Each row was made from one walk, in order. Every step used is in the known rows, and no mark comes twice. Write each row's walk.
(in the rows, 128 means zero)
Known rows:
r, c: [142 149 141 138 163 136 139 116 123 131 119 135 124 127 117 117 138 132
 111 135 113 136 146 129 112 112 125 114 130 126 147 130 124 129 117 110
  99 130]
p, z, r: [145 138 151 114 109 108 110 113 145 130 164  96 130 135 103 143  89 127
 130 134 113 118 132 168 170 140 146  95 128 133 133 109 105  88 115 142
 156 100]
z, t, c, r: [123 130 174 116 128 117 156 153 176 136 121 132  99 116 103  60  75 151
 135 165  98 190 149 172 152 126 132 102 103  71 157 168 113 147 117 188
 115  89]
f, c: [130 148 139 112 161 137 133 155 152 147 135 145 112 111 122 139 113 112
 123 121 108 125 142 107 144 129 127 150 144 133 111 107 103 124 113 120
  99 124]
y, z, r, c, p: [156 145 146 156 152 105  85 138 123 101 153 142 169 133  86 131  89 172
 120 152  69 150 127 131  97  98 151  96 133  88 147 117 145 113 125 165
 124  56]
h, z, x, n: [156 111 135 158  75 109 115 135 152 133 193 104 141  80 108 144  93 145
 131 164 139 137 137 162 147 120 109  77 118  77 151 159  96 125 111 140
 108 130]
m, c, r: [136 132 143 120 105  93 143 130 148 148 132 123 138  96 135  76 142 135
 152 172 123 174 131 155 126  83 111  99  92  69 119 126 120 138 142 161
 115 127]
r, c, m: [118 156 171 142 170 117 139  86  96 124 121 127 142 128 118  98 116 132
  99 143 124 150 131 128 119 107 124 103 101 132 179 132 107 120 121 141
  84 124]
f, c, p, z, h: [126 125 131  95 128 122 104 153 152 160 172  78  98 106  87 126  40 132
 113 134  80 144 188 133 166 116 155 118 129 124 107 134  43  97 106 150
 115  69]
f, z, t, c, x: [ 87 124 165 159 136 144 153 176 140 140 119 143  73  94 152  58  82 111
 120 167 122 174 171 162 153 166 128 112 148  58 167 138  91 124 102 218
 113  96]
f, z, p, c: [ 78 148 146 134 139 144 146 163 106 169 129 105  70 119 138 115  84 118
 114 134  80  92 177 131 178 160  98 100 176 120 124  73  66 110  81 163
 133  89]
h, w: [140 170 122 131 131 108 102 132 146 131 126 132 126 165 150 151 126 123
 164 114 136 120 149 115 141 117 120 107 131 151 128 111 116 130 119 129
 117 131]
f, z, t, c, m: [ 91 156 181 153 132 132 150 147 133 147 133 126  84 107 107  66  47 107
 112 168 129 163 156 154 169 170 129 117 120 101 180 125  60 104  99 213
 117 107]
f, c, r, z: [127 167 171 101 163 113 134 168 165 152 140 134 154  84 125  99 112 107
 151 115  66 150 163 127 156  98 116 146 108 105 115 145 102 129 123 132
  68 113]
y, z, r, c: [153 146 146 153 154 111 110 128 125 113 132 156 165 128 101 146 116 130
 129 148 102 125 111 149 107 115 134  95 129 119 156 103 147 101 142 151
 118  83]
p, z: [141 146 124 110 111 134 117 119 143 158 138  92 120 132 108 141 100 115
 131 127 132 116 144 148 165 126 136 103 105 120 123 135  95 104 120 133
 140 130]
w, h, z, y: [129 130  93 109  97 120 123 135 136 141 132 129 148  95  78 139  78 121
 133 144 127 103 131 148 166 188 109 107 142  96 139 115 131 102 171  99
 151 106]
p, c, x: [113 116 172 126 153 148 140 133 124 128  96 107 123 119 186 105 135 124
 140 133 111 132 133 166 151 132 109  97 126  92 154 113  88 134 127 174
 108 107]
m, c, p, z, x: [163 149 141 145  42 105 108 118 170 174 178  71 127  90  99 126  94 159
 158 171 144 158 167 132 161  85 133  76 112  43 120 123  48 105  82 179
 144 124]
r, z: [136 158 142 138 129 116 124 126 133 132 131 112 153 113 131 125 129 113
 147 117 100 127 138 124 140 125 126 154 110 134 122 146  99 118 129 121
 115 151]
m, c, p, z: [167 161 117 127  83 110 105 121 150 167 160  73 116 109  95 110  92 148
 137 170 106 162 148 133 150  93 147 102  92  64  99 132  53 108 109 163
 147 136]
y, z, p, c: [101 147 137 127 136 132 127 147 108 162 103 118 117 140 120 152  76 142
 133 143  90  92 122 132 156 129 108  94 128 110 125  89  87 112 126 180
 137  81]
w, h, z, x: [134 133 121 131  75 114 154  98 179 150 156 111 151 100 113 144  88 152
 153 143 176 109 141 135 171 159 106  87 139  60 156 136 107 111 144 131
 129 103]
w, h, z, t, c, p: [150 161 122 127 114 113 146 127 196 140 149  98 105 115  63  86  10 184
 120 180  89 169 148 140 169 175 148 116 113  27 143 177  70 131 139 168
 136  81]
w, h, z, m: [119 153 109  94 104  96 162  91 158 127 121  88 143  90 109 136  78 136
 143 158 151 118 121 129 173 187 133 120 105 121 156 177 112 120 146 132
 129  95]
g, z, x, c, r: [ 84  81 210 116  96 117 139 164 135 178 174 109  98  77 110  86 126 164
 198 139 160 123 159 128 109  46  83  90 119  82 137 137 131 124 106 150
  90  95]
h, z, m, c: [140 158 125 131  95  67 175 102 157 133 130  78 116  74 135 102 103 126
 149 206 149 160 124 142 148 142 132 125  70 126 152 141  66 119 117 153
 128 134]
h, z: [143 136 115 141 134 103 149 126 145 131 144 110 125 120 131 110  96 130
 119 153 128 128 139 146 140 133 125 122  98 111 140 131 108 121 129 120
 131 120]
f, c, m: [108 158 174 118 169 120 136 126 125 145 135 135 129 115 121 122  90 113
 114 130 120 138 127 110 153 123 126 139 116 137 145 104  83 114 122 149
  83 118]
w, h, z: [140 144  96 112 117 115 148 102 159 145 134 112 141 118 107 129  89 137
 135 144 139 107 124 134 157 165 119 115 118  79 130 145 118 114 173 111
 132 116]
x, z, t, c, f: [141 135 172 131 161 122 121  86 174 130 123 161  89 132 106  89  66 162
 133 207  94 170 109 146 150 143 115 190 138  93 137 159 102 116  91 189
 124  95]
w, h: [125 137 108  99 113 140 126 105 142 141 119 130 149 121 105 147 121 133
 138 121 136 106 115 120 147 156 124 122 147  98 120 140 137 124 165 120
 130 125]
y, z: [133 137 104 134 123 130 106 147 128 140 114 145 158 128 115 152 111 117
 143 138 139 117 105 130 116 118 128 117 105 109 129 127 139 117 156 156
 132 113]
y, z, m, c, x: [106 130 131 136  98  89 138 127 116 126  85 119 156  72 164 118 135 124
 170 196 168 173  90 142 122 115 132 109  74  88 158 148 111 121 148 227
 112 105]
m, c, p, z, t: [172 183 137 122  70  98 114 115 157 155 158  69  92 124  82  97  58 157
 113 216 103 172 151 123 164  98 156  82  87  63 130 154  51 117 116 193
 161 144]
f, c, r, z, x: [124 155 197 120 121 108 136 162 184 158 155 134 162  66 131 111 115 120
 170 115 102 150 183 125 164  91 100 120 129  85 142 138  96 128  97 149
  65 101]
g, z, m, c: [ 96 141 158 114  78 109 170 136 100 148 123  67  91  72 120  91 126  99
 190 159 147 158 117 130 140 111 123 129  92 149 111 125  85 133 101 142
 121 145]
m, c, f: [152 133 136 140 136  89 108  92 149 151 127 150 110  93 133  96 108 140
 160 203 121 158 112 125 123 101 126 128 127 113  85 117 104 132 127 148
 121 138]
z, m: [109 133 143 106 116 111 143 118 126 109 113 100 128 103 129 132 117 127
 138 142 144 139 128 121 144 149 139 134 118 169 156 162 122 132 104 146
 128 109]
z, g: [130 103 120 101 130  85 126 130 130 110 102 165 107 116 115 129  97 118
 135 152 115 123 125 116 136 130 121  98 131 135 105 131 127 120 117 128
 140  90]
y, z, x, n: [146 109 127 153  64 132  73 161 131 142 165 138 177  88  91 185 112 133
 151 147 150 125 107 145 122 104 114  72 124  76 136 155 126 121 142 173
 109 123]
t, c, r: [115 106 155 124 139 131 148 161 164 147 124 134 128 101 115  72 109 145
 160 123 104 178 149 183 133 120 119 120 105  75 124 141 119 136 113 158
 101  82]

Which walk is each row?
[130 135 177 111 132 126 156 123 175 128 127 134 110 137 103  64  96 156
 125 181  95 187 128 171 152 125 102 161 106  48 169 172 122 123 107 204
 112  82]	x, z, t, c, r
[135 130 123 104  88 142  91 153 118 154 134 105 125 111  77 148  92  92
 136 125 119 111 151 162 174 146 126  93 128 134 133 109 108  91 116 119
 159 124]	p, z, y
[148 139 169 144 161 108 132 108 129  99 144 141 135 129 114 117 131 144
 112 139  89 137 134 147 118 126 135 106 153 140 160 104 137 114 114 120
 114  98]	z, r, c
[102 106 159 113 120  87 138 134 135 124 144 102 156  97 139  77 111 125
 154 132  95 159 163 171 135 103 124 121  92 131 135 174 103 122 151 150
  94  84]	c, r, z, h
[113 140 121 117 112 111 122 137 125 121 100 117 158 104 114 159 104 119
 154 147 153 128 104 126 131 143 141 125  94 152 154 160 133 120 129 175
 131  96]	y, z, m
[157 163 108 123  78  73  88 124 157 164 169  64 106 137 118 122  68 140
 169 165 120 159 182 143 159  88 138  77  97 118 107 119  19  94 116 177
 129 112]	m, c, p, z, h, w
[136 182 150 129  91  77 151 105 140 135 118  79 150  61 132 116 137 104
 170 166 121 159 124 123 148 132 134 156  81 150 131 157  60 119 115 161
 109 168]	r, z, m, c
[ 76 152 195 126 150 113 153  98  85 145 116  96 104 144 134 109  71 155
 109 146  93 120 132 129 176 133 107  95 121 133 155  90  57 109 108 181
 118  93]	z, p, c, m
[133 121 136 147 134 140 119 160 153 135 142 119 116 111  94  95  86 166
 141 123  81 180 153 144 126 131 143 148 129  77 106 135  88 134  90 157
 119  91]	t, c, p
[111 146 122 112  94  73 176  80 149 132 106  87 139  59 156  94 109 139
 156 203 167 164 108 141 163 161 122 104  89  60 161 161  87 119 164 180
 113 110]	w, h, z, m, c, x
[172 153 146 131  81  85  97 114 153 140 183  77 128 114  92 113  82 161
 140 176  88 164 136 153 155 105 153  94 116  77 108 103  68  91 107 175
 163 104]	m, c, p, z, r
[114 123 159 146 177 131 140 114 104 116 104 144 128 118 162  88 156 139
 109 143 116 159 144 137 110 102 121  99 127  89 167 139 137 138 123 146
  79 113]	r, c, x
[140 140 155 142 121 128 131 153 160 122 143 114  92 126  82  84  50 178
 116 164  76 191 153 133 140 140 156 130 123  76 138 160  79 141  96 185
 133  95]	z, t, c, p
[162 155 164 125 143 117 116 103 141 129 154 103 128 133  95 131 102 127
 113 139  92 128 152 168 155 123 146  82 133 132 152 115 104  89 103 130
 126 102]	p, z, r, c
[145 151 139 117 148 104 141  93 203 153 125 142  94 103  81  83   4 166
 146 212 109 151 129 155 179 182 138 118 127  67 125 172  88 128 146 158
 126  85]	w, h, z, t, c, f
[104 149 158 128 180 111 118 115 124 133 116 139  95  70 129  92  86 115
 129 181 111 145 174 114 142 141 127 116 162 168 147 153 124 131  65 146
  93  80]	r, c, f, z, m
[127 144 154 155 160 123 128 145 121 121 158 145 116 109 120 108 123 111
 103 139  91 125 170 147 129 147 124 101 179 128 156  86 128 101  97 134
 117  89]	f, z, r, c
[ 85 143 174 134 139  97 156 153 136 161 131 120 123  97 113  65  78 165
 153 121  49 178 167 152 155 114 115 133 110  82 109 150  90 118  96 169
  90  77]	t, c, r, z, p
[ 93 142 111 140 122 110 118 143  93 149 119 148 126 143 112 152  81 157
 120 144 113 115 114 105 126 114 123 106 128 108 117 112 138 108 136 165
 138  81]	y, z, p
[154 149 133 117 119 142  76 149 108 147 145 100 124 111  52 123  76 135
 106 138  67 144 184 143 147 110 136  80 133 103 140 127 101 103  90 119
 138  98]	r, c, p, z, y
[113 148 152 116 123  63 111 140 148 127 142 106 156 134 156  99 106 118
 188 117 104 151 181 155 148  97 108 100  97 156 140 155  92 123 143 154
  82  89]	c, r, z, h, w
[137 154 134 116  91  93 130  88 137 114 139  81 135  99 118 110 129 169
 133 198 113 182 110 105 128 115 116 191 104  91 144 158  89 113  86 194
 131 110]	x, z, m, c, p
[115 138 153  98  92  78 160 119 147 132 115 101 137  72 135  80 134 136
 163 184 135 188 130 148 138 102 122 105  81 111 149 159 113 144 122 180
 111 108]	z, m, c, r
[147 172 171 150 124 114 126 151 166 127 145 100 118 110  87  78  53 161
 134 156  51 188 164 131 149 138 157 153 108  79 134 179  54 133  99 180
 119 123]	r, z, t, c, p
[129 141 151 116 123  72 126  84 147 132 114 125 113  71 135 100 100 140
 172 212 136 170 108 119 139 120 135 136 115 152 114 149 100 135 103 164
 121 121]	z, m, c, f
[131 108 147 146 100 113 101 144 160 172 150 148 147  90 106 181 122 162
 170 164 188  88 121 104  96  88 106 111 123  91 155 128 117  93 138 179
 113 114]	y, z, x, c
[119 129 203 129  96 102 114  84 150 184 176  85 128  97  99 148  89 161
 145 161 193 102 145 124 153  88 114  84  94 110 182 137  55  65 105 187
 111 125]	p, z, x, c, m
[116 128 190 138 149 130 144 138  89 119 154 111 103 120 102  90 122 118
 147 116  91 135 137 150 120 102 126 100 144 143 133  91 134 121 103 100
 110 100]	g, z, r, c
[139 147 134 145 121 131 132 160 162 145 107 145 118 124  87 124  60 127
 144 169 124 151 115 156 136 148 143 118  99  84 148 144  98 120 139 197
 134 110]	y, z, t, c
[126 102 172 140 107 112 122 122 161 159 164 131 121  89 117 156 136 174
 151 154 174 101 144 102 105  98 107 121 145 111 154 130 105 100 106 154
 113 129]	z, x, c
[112 114 184 103 131 106 146 137 147 137 127  75 148  93 146  78 105 112
 165 129  71 137 169 195 163 118 110 108  96 132 144 149  55 124 142 164
  93  88]	p, c, r, z, h
[120 110 147 103 174 105 101 146 147 146  96 171  68  85 132 103  49  90
 157 180  79  97 162 141 177 153  97  83 172 137  85 100  85 119  80 160
 132  58]	p, c, f, z, g
[ 92 103 173 140  76 145 145 153 110 151 156 104 105 104 122 112 123 115
 185 103 162 126 147 130 141  98 104  99 140 113 128 104 118 131  91 122
 119 117]	g, z, x
[122 126 188 133 170 121  97 136 150 134 147 139 101 100 143 107  74 114
 154 162  73 104 152 175 174 165 115 103 190 143 119  70  95 110  88 167
 136  63]	p, c, f, z, r
